Known rows, with every step that occurs:
buke -> bura: -0.144,-0.308,0.195,2.440,-0.166,0.795,0.748,0.449,0.629,-4.259,0.086,-2.369,-0.795,0.648,1.203,-0.535,0.875,0.147,-0.226
lada -> lodut -> bura: -1.626,-0.298,-0.704,-0.463,-1.493,-5.935,1.462,1.661,-0.307,-2.704,-0.185,-0.694,-2.112,-0.744,-0.909,-0.762,-0.492,-2.548,-0.077
sopil -> rulus -> buke -> bura -> lada: -0.566,2.769,-1.851,2.277,0.055,-1.889,1.770,1.710,2.006,-4.660,0.082,-2.165,-1.656,-1.645,2.195,-0.967,2.883,3.224,-2.649
lodut -> lada -> bura -> buke -> rulus: -1.108,-1.967,-2.288,1.933,1.231,-6.203,1.053,-0.106,0.659,-2.184,0.559,-4.594,0.103,-2.451,1.162,-0.658,1.591,-2.967,-4.418
bura -> sopil -> rulus -> buke: -1.220,3.099,0.559,1.551,0.597,-2.367,1.610,2.336,1.155,0.022,1.156,-0.875,-1.230,-2.971,0.534,0.006,1.527,0.080,-2.532
lodut -> bura -> buke -> padidug: -1.079,-0.951,-1.115,4.708,-0.194,-3.814,2.283,-0.119,1.044,-2.893,1.286,-7.230,-0.306,-3.636,2.526,-0.066,0.514,0.394,0.162
sopil -> rulus -> buke -> bura -> lada -> lodut: -1.111,4.431,-2.531,0.376,-0.755,-3.768,3.149,1.928,1.581,-5.247,-0.778,-0.656,-2.031,-0.956,-0.418,-1.207,1.455,0.752,-1.923
lada -> bura -> buke: 0.054,0.434,-0.305,0.875,-0.507,-2.722,0.417,0.669,-0.590,-2.065,-0.107,-3.096,-1.292,-3.039,-1.263,0.165,-1.814,-1.757,-4.890
rulus -> buke: -1.418,1.431,-1.264,1.611,1.516,-0.757,0.136,1.376,-1.200,-1.437,-0.942,-2.948,0.765,-1.067,0.422,-0.396,0.165,0.006,-2.646
buke -> bura -> lada -> lodut: -0.744,2.608,-1.136,-0.106,-0.560,-2.365,1.685,0.940,0.328,-5.208,0.212,-0.416,-1.403,0.286,0.457,-0.736,0.698,0.359,0.765
rulus -> buke -> padidug: -1.780,1.294,-2.324,3.481,1.873,-0.223,2.288,0.070,1.704,-0.250,-0.274,-6.377,2.671,-1.634,1.388,-0.110,1.454,1.097,0.203
sopil -> rulus -> buke -> padidug: -1.078,2.211,-2.795,2.743,0.365,-1.226,3.748,0.187,4.115,0.750,-0.615,-4.231,1.387,-2.153,0.048,-0.290,2.283,1.524,-0.773
padidug -> buke -> rulus: -0.174,-0.696,-0.017,1.882,2.814,-3.824,-0.346,0.010,0.899,-1.983,-0.042,0.125,2.669,-0.116,0.542,-1.045,0.415,-1.828,5.509
bura -> buke: 0.196,0.777,0.018,2.057,0.043,-1.120,0.034,-0.022,-1.914,-2.834,0.248,-2.672,-0.983,-2.081,0.678,0.122,-1.406,-0.318,-2.308
sopil -> rulus -> buke: -0.617,2.414,-1.871,0.811,-0.140,-1.907,1.819,1.451,1.459,-0.183,-1.347,-0.614,-0.555,-1.613,-1.077,-0.604,1.024,0.447,-3.779
lada -> lodut -> bura -> sopil -> rulus: -1.094,1.575,1.495,-0.391,-2.224,-6.653,2.798,2.361,2.359,-0.605,2.172,1.706,-3.881,-2.768,-0.611,-0.254,1.108,-1.942,-0.027
padidug -> buke: -0.238,0.010,0.750,0.871,0.689,-2.715,-1.858,1.062,1.528,-0.765,-0.199,2.012,1.215,0.196,-0.310,0.401,-2.042,-1.616,4.869
lada -> lodut -> bura -> sopil: -2.147,0.522,2.329,0.487,-0.500,-6.034,1.074,2.537,-0.655,-2.067,2.926,-0.854,-2.672,-2.373,1.235,0.021,0.168,-2.761,1.336
sopil -> rulus: 0.881,1.083,-0.620,-0.841,-1.778,-1.196,1.859,0.058,2.959,1.319,-0.441,2.512,-1.508,-0.682,-1.641,-0.204,0.967,0.638,-1.250
buke -> rulus: 0.024,-0.644,-0.779,1.157,2.199,-1.332,1.332,-0.846,-0.511,-1.371,0.101,-1.662,1.540,-0.275,0.796,-1.339,2.193,-0.366,1.067
kisupob -> rulus -> buke -> bura -> lada -> lodut: -1.163,6.640,-3.510,-0.396,0.385,-3.341,2.539,1.205,0.032,-6.258,-0.159,-1.023,-0.840,-1.607,-0.280,-1.382,0.937,0.916,-0.922

Rows:
-0.285,0.732,-1.118,3.859,0.577,-0.520,2.178,-1.195,1.018,-1.554,0.799,-5.974,1.109,-2.530,1.564,0.378,0.019,0.817,0.632 => bura -> buke -> padidug
-1.581,2.823,-0.594,3.458,1.016,-1.597,3.615,0.931,3.841,0.977,1.589,-4.383,0.905,-3.353,1.486,0.207,2.660,1.175,0.310 => bura -> sopil -> rulus -> buke -> padidug
-0.899,-0.685,-0.585,0.256,-0.449,-4.874,-0.339,1.195,0.474,-2.153,1.584,-0.803,-2.031,-2.145,3.169,-0.442,1.794,2.224,0.068 => lodut -> bura -> lada
0.166,1.581,2.178,1.980,-1.214,-1.191,2.290,1.465,3.067,-1.872,2.378,0.338,-2.779,-1.603,1.074,-0.029,2.181,0.284,-0.103 => buke -> bura -> sopil -> rulus
-0.655,4.268,-2.603,2.270,1.025,-0.357,1.796,0.980,0.118,-5.546,-0.479,-3.404,-0.003,-1.607,0.356,-1.232,1.020,0.744,-2.450 => kisupob -> rulus -> buke -> bura
-2.634,1.177,-0.866,0.633,-0.429,-6.110,1.221,3.011,4.000,1.645,1.353,-1.462,-1.694,-3.289,0.474,0.531,2.260,-2.143,-5.841 => lodut -> lada -> bura -> sopil -> rulus -> buke
-0.676,2.917,-1.229,-2.178,-0.449,-3.027,1.001,0.575,-0.176,-1.707,0.182,1.521,-0.838,-0.250,-0.509,-0.358,0.048,0.205,1.022 => bura -> lada -> lodut
-0.230,0.839,0.245,2.318,0.717,-2.544,-1.284,1.354,2.103,-5.069,1.035,0.071,-0.150,-0.185,2.881,-0.202,0.390,1.550,4.389 => padidug -> buke -> bura -> lada
-0.923,0.630,2.661,-0.192,0.272,-2.317,0.063,1.829,0.992,1.004,2.769,-0.808,-1.143,-2.616,0.082,0.743,0.275,-1.904,-1.105 => lada -> bura -> sopil
-1.184,0.423,-0.648,1.559,-1.305,-6.508,1.428,1.398,-2.256,-5.185,0.025,-3.278,-2.903,-2.769,-0.117,-0.563,-1.855,-2.614,-2.363 => lada -> lodut -> bura -> buke
-1.069,-0.191,-1.329,2.603,0.911,-7.122,2.649,0.407,-2.443,-6.047,0.140,-4.602,-1.054,-2.773,0.717,-1.840,0.553,-2.689,-1.082 => lada -> lodut -> bura -> buke -> rulus
-1.334,0.966,-0.952,3.911,1.204,0.151,0.962,1.719,-0.524,-5.565,-0.764,-4.977,-0.095,-0.248,1.569,-0.884,0.962,0.067,-2.533 => rulus -> buke -> bura
-0.610,1.852,-1.407,3.165,-0.315,-0.902,2.416,1.791,1.902,-4.477,-1.178,-2.981,-1.275,-0.784,0.190,-1.061,1.729,0.558,-3.625 => sopil -> rulus -> buke -> bura
-1.085,4.643,-3.897,1.901,1.710,-0.643,3.137,-0.675,2.323,-0.375,-0.067,-4.721,2.742,-2.898,0.230,-0.520,1.592,1.660,0.299 => kisupob -> rulus -> buke -> padidug
-3.003,0.818,-2.079,2.591,0.048,-5.392,3.156,1.627,6.690,2.649,1.804,-4.949,0.344,-3.628,1.479,0.758,3.273,-1.041,-2.916 => lodut -> lada -> bura -> sopil -> rulus -> buke -> padidug
-0.971,2.635,-0.530,0.512,-0.061,-4.358,0.246,1.703,1.378,-5.729,0.078,1.068,-0.543,0.435,0.185,-0.436,-0.787,-0.787,4.317 => padidug -> buke -> bura -> lada -> lodut
0.267,1.875,2.057,0.062,-1.006,-1.814,1.630,1.062,2.629,1.578,2.320,2.336,-2.204,-2.132,0.165,0.436,1.560,0.114,0.091 => bura -> sopil -> rulus
-1.205,2.014,-1.459,2.866,1.339,-1.004,0.400,1.652,-0.112,-5.569,0.431,-3.949,-0.561,-1.201,3.452,-0.829,2.203,2.796,-1.815 => rulus -> buke -> bura -> lada
